Each row was made from one small tree. The marks that hang from a mark follow it in brackets, in alphabetical order. Every link used is in the known rows. Write each row's tree.
Known rows:
rinu{budo{rogek} geki kivesu}: [-2.549  0.874 -1.637 -2.378  1.435  0.744  0.120 -2.945  0.662 -0.642
 -1.076  0.214 -0.602 -1.265  1.470 -0.451  0.786 -0.290  1.040  0.947
  0.851  3.507 -3.243  0.555]
budo{rogek{kivesu{rinu}}}: [-0.604 -1.454  1.604  2.258  0.276 -1.031  0.477  0.195  0.094 -0.201
 -1.042 -0.526 -0.496  2.881 -0.102  2.394  0.730 -0.296 -0.760  2.354
  2.606 -1.404  2.416  1.110]
tevu{rogek{donipip geki kivesu}}: [ 0.795  0.405  0.885  4.515 -0.399  0.846 -0.048  2.620 -0.380 -0.188
  0.121  0.372 -1.350 -0.568 -0.351 -0.990 -0.342  0.581 -1.471 -1.497
 -0.923 -1.424  2.929  0.467]
kivesu{rinu}: [ 1.430 -1.135  4.289  0.333 -0.107 -1.910  0.054 -2.947  0.458 -1.126
 -1.171  1.362  1.685  3.091 -0.010  2.561  1.296 -1.684 -0.405  1.596
  1.880 -1.827  1.460 -0.567]
kivesu{rinu{budo donipip geki tevu{rogek}}}: [-0.590 -0.134 -3.492 -1.777 -0.325  1.103 -0.506 -1.848  0.149  3.262
  0.963 -2.007 -0.475  0.871  0.992  0.019 -1.350 -0.164  0.170  0.149
  1.305  4.618 -4.015  0.066]
tevu{rogek}: [ 1.348  0.405  4.415  1.283  1.771  0.271 -0.463 -2.026  0.206 -2.681
 -1.149  2.080  0.076 -0.623 -0.182 -0.205  1.358 -1.953 -0.882  1.045
  0.833 -2.535  3.097  1.312]
rinu{budo donipip geki kivesu tevu{rogek}}: [-2.064  1.707 -8.015 -2.664  0.693  2.967 -0.321 -1.419  0.316  3.141
  1.161 -2.163 -1.387 -3.802  1.875 -3.425 -0.921  1.324  1.191 -0.436
 -0.261  5.885 -6.173  1.000]
donipip{rinu{budo geki kivesu}}: [ 0.628  1.421  0.915 -4.676  0.796 -0.746  0.098 -1.682  0.020 -1.771
 -0.460  0.906  1.650 -1.204  1.003 -0.112  0.178 -1.128  1.216  0.254
  0.434  1.127 -1.316 -0.703]
budo{rogek}: [-1.524 -0.026  4.065  1.137  1.288 -0.201 -0.091 -1.133  1.048 -2.576
 -1.387  0.543  0.054  1.839 -0.100 -0.689  1.611 -1.413  0.175  3.445
  1.870 -3.650  2.005  1.302]
kivesu{rinu{donipip geki}}: [ 0.632 -0.563 -2.348 -0.572 -1.223 -2.693  0.316 -2.151  1.354  0.598
  0.118  0.650  1.612  4.208  3.167 -1.190 -0.010 -1.097  0.567 -0.778
  1.666  0.619 -3.178  0.150]
rinu{geki kivesu}: [ 0.517  1.254 -1.952 -1.263  0.266 -1.806  0.797 -3.009  1.360 -0.856
 -1.142  1.838  1.437 -0.547  3.022 -2.023  1.333 -0.165  1.233 -1.572
  0.386  0.846 -1.741  0.238]
rogek{donipip kivesu}: [ 0.026 -1.083  2.955  1.972 -0.506 -1.107  0.482  2.755 -0.307 -0.196
 -1.288  0.044  1.224  1.097 -0.524 -0.259  0.018  1.060 -0.627  0.379
 -0.402 -5.137  3.413 -1.399]
donipip{rinu{tevu} rogek}: [ 1.879  2.237  1.337 -2.718 -0.572 -2.811 -0.199  1.373 -0.046 -3.054
  1.174 -0.535  1.380  0.100 -1.060  0.140 -0.199 -0.827  0.852  1.881
 -0.130 -5.739  1.066 -0.993]
rinu{budo donipip kivesu tevu{rogek}}: [-2.191  0.850 -4.240 -1.301  1.448  3.911 -0.757 -1.090 -0.379  1.551
  0.835 -2.035 -1.632 -4.280 -0.422 -1.716  0.229  1.060  0.293  2.459
 -0.171  2.810 -3.778  0.806]
tevu{rinu rogek}: [ 1.787  0.578  4.227  1.350  1.914  0.889 -0.474 -2.358 -0.586 -1.261
 -0.202  0.615  0.801 -0.693 -1.133  3.498 -0.295 -2.125 -1.981 -0.607
  3.851  2.129  3.957  1.984]
rogek{budo donipip geki kivesu{rinu{tevu}}}: [-0.319 -3.539 -0.475  3.971 -3.004  1.452  0.434  4.459 -0.843  4.298
  0.745 -1.889 -1.927  1.508 -3.124  2.393 -0.976  3.254 -0.743 -1.319
 -3.790  0.667  2.236 -2.145]
kivesu{rinu{tevu{rogek}}}: [ 1.493 -0.431  1.543  0.652 -0.023  0.373 -0.291 -2.458  0.091  1.477
  0.010 -1.180  0.229  1.174 -0.935  2.637  0.024 -0.679 -0.703  1.517
  2.226  1.230  1.578  0.116]
tevu{rinu{budo{rogek} donipip geki kivesu}}: [-2.342  0.788 -3.879 -1.746  1.073  0.971  0.011 -2.089  0.218  0.927
  0.689 -1.413  0.279 -0.255  1.336  0.776 -1.061 -0.377  0.084 -0.608
  3.736  6.205 -3.868  1.716]
kivesu{rinu{budo}}: [ 0.252 -1.296  5.778 -1.171  0.614 -0.651 -0.482 -2.993 -0.266 -1.077
 -1.378  1.334  0.946  1.743 -1.173  3.650  1.249 -1.659 -0.448  2.381
  1.080 -0.954  0.672 -1.372]
tevu{rogek{budo}}: [ 1.062 -1.915  4.569  1.205  1.763  1.271 -0.532 -1.829 -0.208 -2.306
 -1.177  2.505 -1.020 -0.507 -1.986  1.292  1.682 -1.473 -1.007  1.054
 -1.553 -1.697  4.098  1.019]
donipip{rogek{geki}}: [ 0.959  2.146  2.244  1.670 -0.738 -3.295 -0.128  0.701  0.663 -4.559
  0.214  3.207 -0.177  0.496  0.261 -1.616  1.823 -0.895  0.534 -0.350
 -2.264 -6.632 -0.031 -0.613]
tevu{rinu{donipip}}: [ 0.037  0.083  2.326  0.426  0.640 -0.648 -0.121 -0.869  0.204 -0.855
  0.059  0.463  2.097  1.093  0.237  0.360  0.093 -1.274 -0.368 -0.075
  3.021 -0.885  0.726  1.054]
rinu{donipip kivesu}: [-0.721  0.337 -2.717  0.279  0.449 -0.770  0.251 -1.572  1.147 -1.843
 -0.197  1.115  0.849 -0.063  2.164 -3.135  1.916 -0.156  0.754  1.347
  0.225 -2.113 -2.715  0.912]

Which tree is each row?
[ 1.086  0.555  0.685  1.849 -1.409 -3.068  0.067  1.974 -0.798 -2.119
  0.345  2.098 -1.138  0.532 -0.635  2.350  0.868  0.284 -0.420 -0.891
 -2.090 -3.636 -0.099 -1.336]
donipip{rogek{geki kivesu{rinu{budo}}}}
[ 1.358  2.607 -1.893 -5.167  0.048 -3.278  0.002 -0.986 -0.169 -3.891
  0.771  1.301  1.055 -0.770  0.993  0.798 -0.233 -1.242  1.002 -0.122
 -0.561 -0.720 -2.852 -1.059]
donipip{rinu{budo geki kivesu} rogek}
[ 0.835  1.198  0.678 -3.656  0.587  0.972 -0.167  1.202 -1.036  1.284
  0.253 -1.406  0.210 -2.580 -0.654  0.115 -1.457 -0.007  0.584 -0.310
  0.174  1.768  0.760 -0.418]
donipip{rinu{budo geki tevu{rogek{kivesu}}}}
[ 0.470 -4.379 -0.403  1.162 -1.981 -0.965  0.727  1.747 -0.519  2.580
 -0.596 -0.526  0.059  3.501 -1.282  3.224 -1.018  1.598 -0.926 -1.439
 -2.055  0.734  2.345 -1.824]
rogek{budo donipip kivesu{rinu{geki}}}
[-0.245  1.255 -4.025 -1.195  1.661  1.881 -0.363 -2.811 -0.446  0.826
  1.120 -0.521 -0.190 -2.160  1.344  1.370 -1.504 -0.992 -1.019 -2.199
  3.293  8.140 -2.943  2.313]
tevu{rinu{budo donipip geki kivesu} rogek}
[-0.043  0.964 -2.734  2.371 -1.330 -3.139  0.221  3.214  0.436 -2.578
  0.959  1.917 -0.557  0.972  1.733 -3.727  1.085  0.468  0.546 -0.837
 -2.408 -6.290 -1.969  0.231]
rinu{donipip{rogek{geki kivesu}}}
[-0.920  1.028 -0.170 -3.187  1.154 -0.104  0.128 -3.086  0.363 -0.720
 -1.448  1.906  0.602 -2.325  1.480 -0.672  1.308 -0.273  1.273 -0.588
 -0.786  2.131 -2.956 -0.768]
rinu{budo geki kivesu}
[ 1.080  0.093 -1.904 -0.186 -1.120  0.026 -0.005 -1.898  0.609  3.115
  0.615 -2.291  0.602  2.325  0.699  1.168 -1.758 -0.050 -0.341 -0.683
  2.306  3.734 -0.527 -0.210]
kivesu{rinu{geki tevu{rogek{donipip}}}}
[ 0.986 -0.544  2.755  0.193 -0.788 -1.426  0.476  3.630 -0.685 -0.678
 -0.387 -0.825  1.777  1.504 -0.741  0.348 -1.019  0.543 -0.617  0.729
  0.234 -4.619  3.775 -1.443]
rogek{donipip{rinu} kivesu}
[ 1.371 -1.607  1.019  2.997 -0.662  1.591 -0.103  3.522 -1.062 -0.047
  0.805  0.073 -1.930 -0.291 -2.282  0.831 -0.865  0.590 -1.556 -1.261
 -2.776 -0.229  4.131  0.158]
tevu{rogek{budo donipip{rinu} geki kivesu}}
[ 0.191 -1.621  2.619  0.071 -0.177  0.079  0.206  0.844 -1.253  2.251
 -1.099 -0.669  0.071 -0.468 -1.775  3.477  0.495  1.117 -0.338  1.102
  0.243 -0.796  2.102 -1.470]
rogek{kivesu{rinu{budo tevu}}}
[ 1.889  1.623 -0.716 -3.221  0.059 -2.239  0.633 -1.652  0.772 -1.871
 -0.186  0.836  2.326  0.142  2.174 -1.176  0.253 -1.083  1.222 -0.640
  1.193  0.236 -0.429  0.092]
donipip{rinu{geki kivesu}}
[-1.407  1.588 -8.565 -1.582 -0.818 -0.079  0.654 -0.655  1.601  2.845
  0.914 -1.866  0.638 -1.180  3.519 -5.459 -0.143  1.879  2.274 -1.168
  0.054  2.374 -5.724  0.626]
rinu{donipip geki kivesu tevu}
[-0.321 -3.991  3.288  1.925 -0.578  0.151  0.388  3.120 -0.765  0.214
 -1.397  0.491 -0.147  1.149 -2.723  1.603  0.425  1.636 -0.810  0.445
 -3.463 -3.904  4.570 -1.710]
rogek{budo donipip kivesu}
[ 1.246  1.451 -2.921  0.569  0.647  0.829  0.086 -2.564  0.038  1.052
  0.938 -1.617  0.917 -0.321  1.004  2.291 -2.445 -0.586 -1.740 -2.983
  4.383  7.350  0.319  1.679]
tevu{rinu{geki kivesu} rogek{donipip}}
[ 0.072 -0.381  2.267  2.071  0.244  2.967 -0.463  0.491 -0.040  0.983
  0.156 -0.187 -1.855 -2.450 -2.380 -0.759  0.823  0.669  0.137  0.243
 -2.402 -0.291  2.472  0.364]
rinu{tevu{rogek{budo geki}}}
[-0.588  1.565 -5.518 -0.533 -0.296  0.779 -0.051 -0.017  1.224  2.681
  1.100 -1.644 -0.137 -0.647  2.732 -5.505 -1.112  0.579  1.202 -1.339
  0.293  1.503 -3.359  1.481]
rinu{donipip geki tevu{rogek}}
[ 0.191 -2.770  3.325  3.620 -0.758  0.346  0.554  3.525 -0.714 -0.197
 -1.076  2.942 -1.869 -0.991 -2.081  0.116  2.265  1.637  0.149 -1.898
 -5.344 -3.342  3.844 -0.722]
rogek{budo geki kivesu}
[ 0.892  0.667  1.872  2.076 -0.124  1.474 -0.355  3.167 -1.196 -0.515
  0.680 -0.334 -1.297 -1.114 -1.311  0.094 -1.282  0.125 -1.442 -0.779
 -0.999 -0.542  2.634 -0.046]
tevu{rogek{donipip{rinu{budo}} geki kivesu}}
[ 0.060 -4.466 -1.023  1.320 -1.144  0.273  0.500  2.138 -0.856  3.030
 -0.154 -0.633 -0.911  1.265 -2.082  2.648  0.483  1.963 -0.300  0.508
 -2.113 -0.431  1.851 -0.681]
rogek{budo kivesu{rinu{donipip tevu}}}
[-1.009 -2.049  3.902  2.870 -1.290  1.164 -0.284  2.012  0.488 -0.786
 -0.242  1.295 -0.885  1.374 -2.370 -1.274  0.733  0.750  0.054 -0.285
 -4.692 -3.085  2.012 -1.638]
rogek{budo donipip geki}
[-3.437 -0.149 -2.933 -1.204  0.477  0.169  0.069  1.261  0.416  0.812
 -0.323 -0.356 -0.980  0.621  2.078 -3.408 -0.298  0.217  1.061  0.373
 -0.170  0.356 -4.062  0.891]
rinu{budo{rogek{kivesu}} donipip geki}
[-0.694  0.987  2.241 -3.438 -0.538  0.597 -0.341  1.181  0.058  0.811
  0.206 -2.268  1.832  0.461 -0.809 -1.322 -1.994  0.093  0.835  1.116
 -0.092 -1.027 -0.151 -2.192]
rogek{donipip{rinu{budo geki tevu}}}
[ 0.464  0.949 -1.275  2.055 -0.684 -2.045  0.174  2.075 -0.367 -1.165
  1.314  0.638  0.573  0.688  0.361  0.434 -0.414 -0.088 -0.583 -1.986
  1.228 -1.767 -0.198  0.787]
tevu{rinu{donipip{rogek{geki kivesu}}}}
[-3.000  0.456  1.833 -1.955  0.716  0.646 -0.374 -0.895  0.652 -0.325
 -1.030 -0.515 -0.021  1.067  0.464 -1.359 -0.618 -0.680  0.736  1.353
  0.398  0.498 -1.753 -0.512]
rinu{budo{rogek{donipip}} geki}
[-2.668 -0.531 -1.213  0.349 -0.723  1.916 -0.622 -0.162  0.330  2.505
  1.075 -2.682 -1.390  1.702 -0.682  0.155 -0.391  0.286  0.339  2.955
  1.048  1.833 -3.410  0.039]
kivesu{rinu{budo{rogek{geki}} donipip tevu}}
[ 1.002 -0.809  2.691  1.962 -0.259  2.021 -0.646  1.281 -0.183 -1.411
  0.887  0.364 -1.426  0.418 -2.200  0.062 -0.633 -0.740 -1.124 -0.163
 -2.521 -0.254  3.025  0.256]
tevu{rogek{budo donipip{rinu} geki}}
[ 0.420  1.200 -1.580  0.474  1.156  2.156 -0.061 -2.087  0.195  0.668
 -0.113 -1.184 -0.550 -3.440 -0.397 -0.117  0.873  0.693  0.026  1.394
  1.183  1.603  0.611  1.031]
rinu{kivesu tevu{rogek}}
[ 1.694  1.607  0.035 -3.926 -0.370 -3.881  0.222  2.357 -1.104 -2.845
  0.397  1.414  0.727 -0.346  0.350  1.023 -0.731 -0.637  0.624 -1.018
 -1.393 -3.437 -0.317 -1.441]
donipip{rinu{budo geki} rogek{kivesu}}
[ 1.822  0.701  1.871  4.160  0.538  1.137  0.074  1.194 -1.232  0.488
  0.468  0.679 -0.886 -1.921 -0.995  2.923 -0.567 -0.159 -2.114 -3.369
  2.079  2.865  4.030  1.942]
tevu{rinu rogek{geki kivesu}}
[-2.795  1.321 -6.618 -3.389  0.102  1.689  0.012 -0.840  0.607  2.970
  0.542 -1.827 -0.219 -2.956  2.098 -4.063 -0.291  1.751  2.181 -0.138
 -0.817  3.526 -6.690 -0.372]
rinu{budo donipip geki kivesu tevu}
